Each row comes from the steps of one walk. Every step used is in the known rows, and no mark comes twice. Write the walk behind each row, first mark first.
Known rows
logig -> lala -> vese: [ 0.48 -0.52 -2.31  0.26 -1.13  0.17 -1.88  1.69 -2.83  0.85 -1.32  0.54
  0.31  1.24  3.31  1.50  1.40 -1.71  0.42  0.35]
logig -> lala: [-0.37 -0.26 -1.37  0.50 -1.81 -0.64 -0.29  2.19 -2.14  0.62 -1.81  2.07
  0.32  0.68 -0.60  1.24  1.71 -1.87 -1.26  0.47]
pina -> logig -> lala -> vese: [ 0.51  0.30 -2.19  0.28  0.05  1.43 -1.40  1.89 -1.44 -0.06 -1.52 -0.55
 -1.09  0.76  2.40  1.05  1.11 -0.47  0.82  0.12]
mefem -> vese -> lala: [-1.56 -1.06 -0.78  1.69  0.20  0.60 -1.89  0.57 -1.28  1.80 -0.94  0.35
  1.69  0.18  1.82  0.31  0.60  1.33 -3.72  2.71]
lala -> logig: [ 1.21 -0.07 -0.88 -0.12 -0.21  1.47 -0.72  0.71 -1.12  0.09 -2.35  1.61
  1.79 -0.96 -1.25 -0.10 -0.31 -3.80 -2.19  2.29]
pina -> logig -> lala -> vofa -> mefem -> vese: [-1.29  1.14 -3.17  0.46  0.99  2.83  2.38  1.74 -2.69  0.91  2.18  0.25
 -0.51  0.06 -2.03 -1.28 -0.94  0.15  2.11 -2.04]
vofa -> mefem -> vese -> lala: [-2.22 -0.41 -1.50  1.87  0.78  0.54  0.22  0.38 -1.39  1.16 -0.31 -0.26
  2.74  0.14  2.54 -0.05  0.67  1.81 -1.53  0.18]
mefem -> vofa -> lala -> vese: [ 2.34 -1.05 -2.93 -0.73  0.44  0.25  1.36  1.62 -1.83 -0.40  1.26 -0.01
  0.41  0.09  3.53  0.68 -1.37 -1.09  0.58 -1.04]
logig -> lala -> vofa -> mefem: [-1.02  0.94 -2.57 -0.23 -1.30  1.04  3.85  0.58 -2.23  1.57  0.80  1.57
  1.82 -1.07 -0.90  0.79 -0.06 -3.74  2.67 -3.64]
vese -> mefem -> vofa -> lala -> logig: [ 2.78 -0.72 -2.06 -1.67 -0.67  0.34  2.33  2.42  2.08 -3.66  0.24  2.11
  1.88 -2.18 -0.81 -0.69 -1.51 -5.87  0.70  0.96]
vese -> lala: [-1.20 -0.90  0.25  1.38 -0.82 -0.11 -0.89 -0.34 -0.07  1.90 -2.43  0.50
  2.80 -0.82  2.47  1.70  1.10 -0.42 -4.09  2.08]
lala -> vofa: [ 0.14 -0.12 -0.58 -0.67 -1.59  2.19  1.21 -0.48 -2.77  4.06  0.43  2.04
  0.94 -1.53 -1.43  1.14 -1.31 -4.01 -1.88  0.72]
logig -> lala -> vese -> vofa: [-1.03  0.13 -0.42 -1.09 -1.84  0.27  1.62  1.23 -0.37 -0.73 -1.13  1.82
  0.79  0.99  0.50  1.68  1.46 -3.21  0.34  1.09]
lala -> vese -> mefem -> vofa: [ 2.39 -1.73  0.05 -0.85 -1.52  0.64  1.74  0.98 -0.41  1.23  1.36  1.04
  2.31 -2.25  3.46  0.25 -0.07 -2.08  0.50  1.19]
famazu -> logig -> lala -> vofa -> mefem -> vese: [-0.54  1.05 -3.16  0.61 -0.49  1.32  1.12  1.30 -3.59  0.70  2.43  1.62
  0.47  0.45 -0.87 -1.63  0.88 -1.37  1.71 -0.75]
famazu -> lala: [ 0.59 -1.52 -0.35  1.39 -1.76 -0.49 -1.72  0.70 -3.63  0.22 -1.98  0.90
  1.67  0.92  1.99 -0.39  3.36  0.19 -4.29  2.03]
pina -> logig -> lala: [-0.40  0.78 -1.19  0.49 -0.43  0.95  0.37  2.43 -0.42 -0.55 -2.10  0.69
 -1.44 -0.02 -1.83  0.64  1.33 -0.22 -0.95  0.22]
famazu -> lala -> vese -> mefem -> vofa: [ 2.84 -2.12 -0.11 -0.48 -1.96 -0.19  0.90  1.13 -0.32 -0.10  1.09  0.82
  2.32 -1.83  4.29 -0.29  1.27 -1.95  0.15  1.80]
vofa -> mefem -> vese -> lala -> logig: [-0.38  0.29 -2.09  0.98  0.79  1.02 -0.67  0.77  0.72 -0.90 -1.37  0.48
  2.53 -1.05  0.48 -0.67 -0.34 -2.67 -0.58  1.83]

Write each row's walk
[-1.84  0.80 -1.56 -0.60 -0.67  0.65  4.56  0.78 -1.27 -1.01 -0.12  0.90
  2.63  0.62  1.42  1.01  1.41 -1.66  2.89 -2.96]
logig -> lala -> vese -> vofa -> mefem
[ 2.26 -0.92 -0.47 -0.89 -1.29  0.70  2.08  2.07  1.48 -0.51  0.97  0.52
  0.48 -2.32  2.16  0.13  0.20 -2.14  1.93  0.88]
pina -> logig -> lala -> vese -> mefem -> vofa
[ 0.90 -1.00 -2.84 -0.43  0.11  0.88 -0.34  1.56 -2.98 -0.58 -0.21 -0.04
  1.04  1.35  4.05  1.13 -0.32 -0.58 -0.25 -1.09]
vofa -> lala -> vese
[ 3.11 -0.85 -0.51 -0.64 -2.65 -0.77  0.89  1.65  0.54 -0.81  1.30  1.92
  1.69 -1.90  3.18 -0.12  2.15 -3.81  1.48  2.12]
famazu -> logig -> lala -> vese -> mefem -> vofa
[ 0.62  0.34 -1.68 -1.83 -0.47  0.78  2.48  1.86  1.55 -4.07 -1.25  2.57
  1.46 -0.37 -2.67  0.04 -0.98 -5.59 -0.60  1.05]
vese -> vofa -> lala -> logig
[ 0.42 -2.07 -0.92 -1.16 -1.76  1.32 -0.08  2.11 -1.26 -1.87 -0.03  1.16
  3.36  0.01  5.25  0.84  1.35 -1.94  0.73 -0.33]
vofa -> lala -> vese -> mefem
[ 1.48 -0.14 -2.60 -0.81  0.01  0.87  0.52  1.99 -0.09 -2.74 -1.44  1.75
  1.35 -0.44 -1.31 -0.24 -1.09 -4.41 -0.94  0.53]
vofa -> lala -> logig
[-2.21  0.68 -0.06 -0.35 -0.45  1.27  5.93 -0.07 -1.79  0.13 -0.29  1.30
  3.64 -0.11 -0.54  0.54  0.76 -0.43  0.39 -2.78]
vese -> vofa -> mefem
[-1.91 -0.25  0.38 -0.44 -0.44  1.72  2.26  0.95 -2.15  0.59  0.37  2.10
  0.95  1.09 -2.37 -0.19  0.15  0.12 -2.60  2.16]
mefem -> vese -> vofa
[ 1.03  0.98 -1.60 -0.57 -3.24  0.14 -0.12  0.62 -1.38  1.45  0.29  3.41
 -0.25 -1.11 -1.89  0.60  1.64 -6.48 -0.18  1.88]
famazu -> logig -> lala -> vofa
[-1.31  0.18 -2.64  0.55  0.75  2.63  2.12  0.64 -4.63  2.71  2.53  0.85
  1.23  0.13 -0.79 -1.14 -1.28  0.19  0.67 -1.84]
lala -> vofa -> mefem -> vese
[-1.33 -0.51 -1.72 -1.19 -0.05  0.74  3.39  2.44 -1.20 -2.65  1.12  2.10
  0.62  1.56 -1.86 -0.21 -0.68 -0.48 -1.36 -0.36]
mefem -> vese -> vofa -> lala
[ 1.87 -0.90 -2.18 -0.73  0.09 -0.47  3.81  2.03 -0.80 -0.90  1.39  1.30
  0.63 -0.72 -0.42  0.17 -1.83 -1.15 -1.04 -1.23]
mefem -> vofa -> lala
[-0.91 -0.21  0.51 -0.99 -1.06  1.50  1.84  0.02 -1.34  0.52 -0.83  1.38
  1.72  0.57  1.19  1.47  0.69 -1.93 -1.24  1.35]
lala -> vese -> vofa
[ 1.78 -1.59  0.90 -0.55 -1.80  0.32  2.95  1.00 -0.22  1.36  1.05  1.85
  2.55 -2.75  1.01  0.03 -0.01 -1.81 -1.00  1.21]
vese -> mefem -> vofa
[-1.66  0.55 -0.78 -0.57  0.01  1.61  4.80 -0.13 -2.03  0.00  0.03  0.50
  3.48  0.35  1.87  0.83  0.67 -0.59  1.76 -2.93]
lala -> vese -> vofa -> mefem
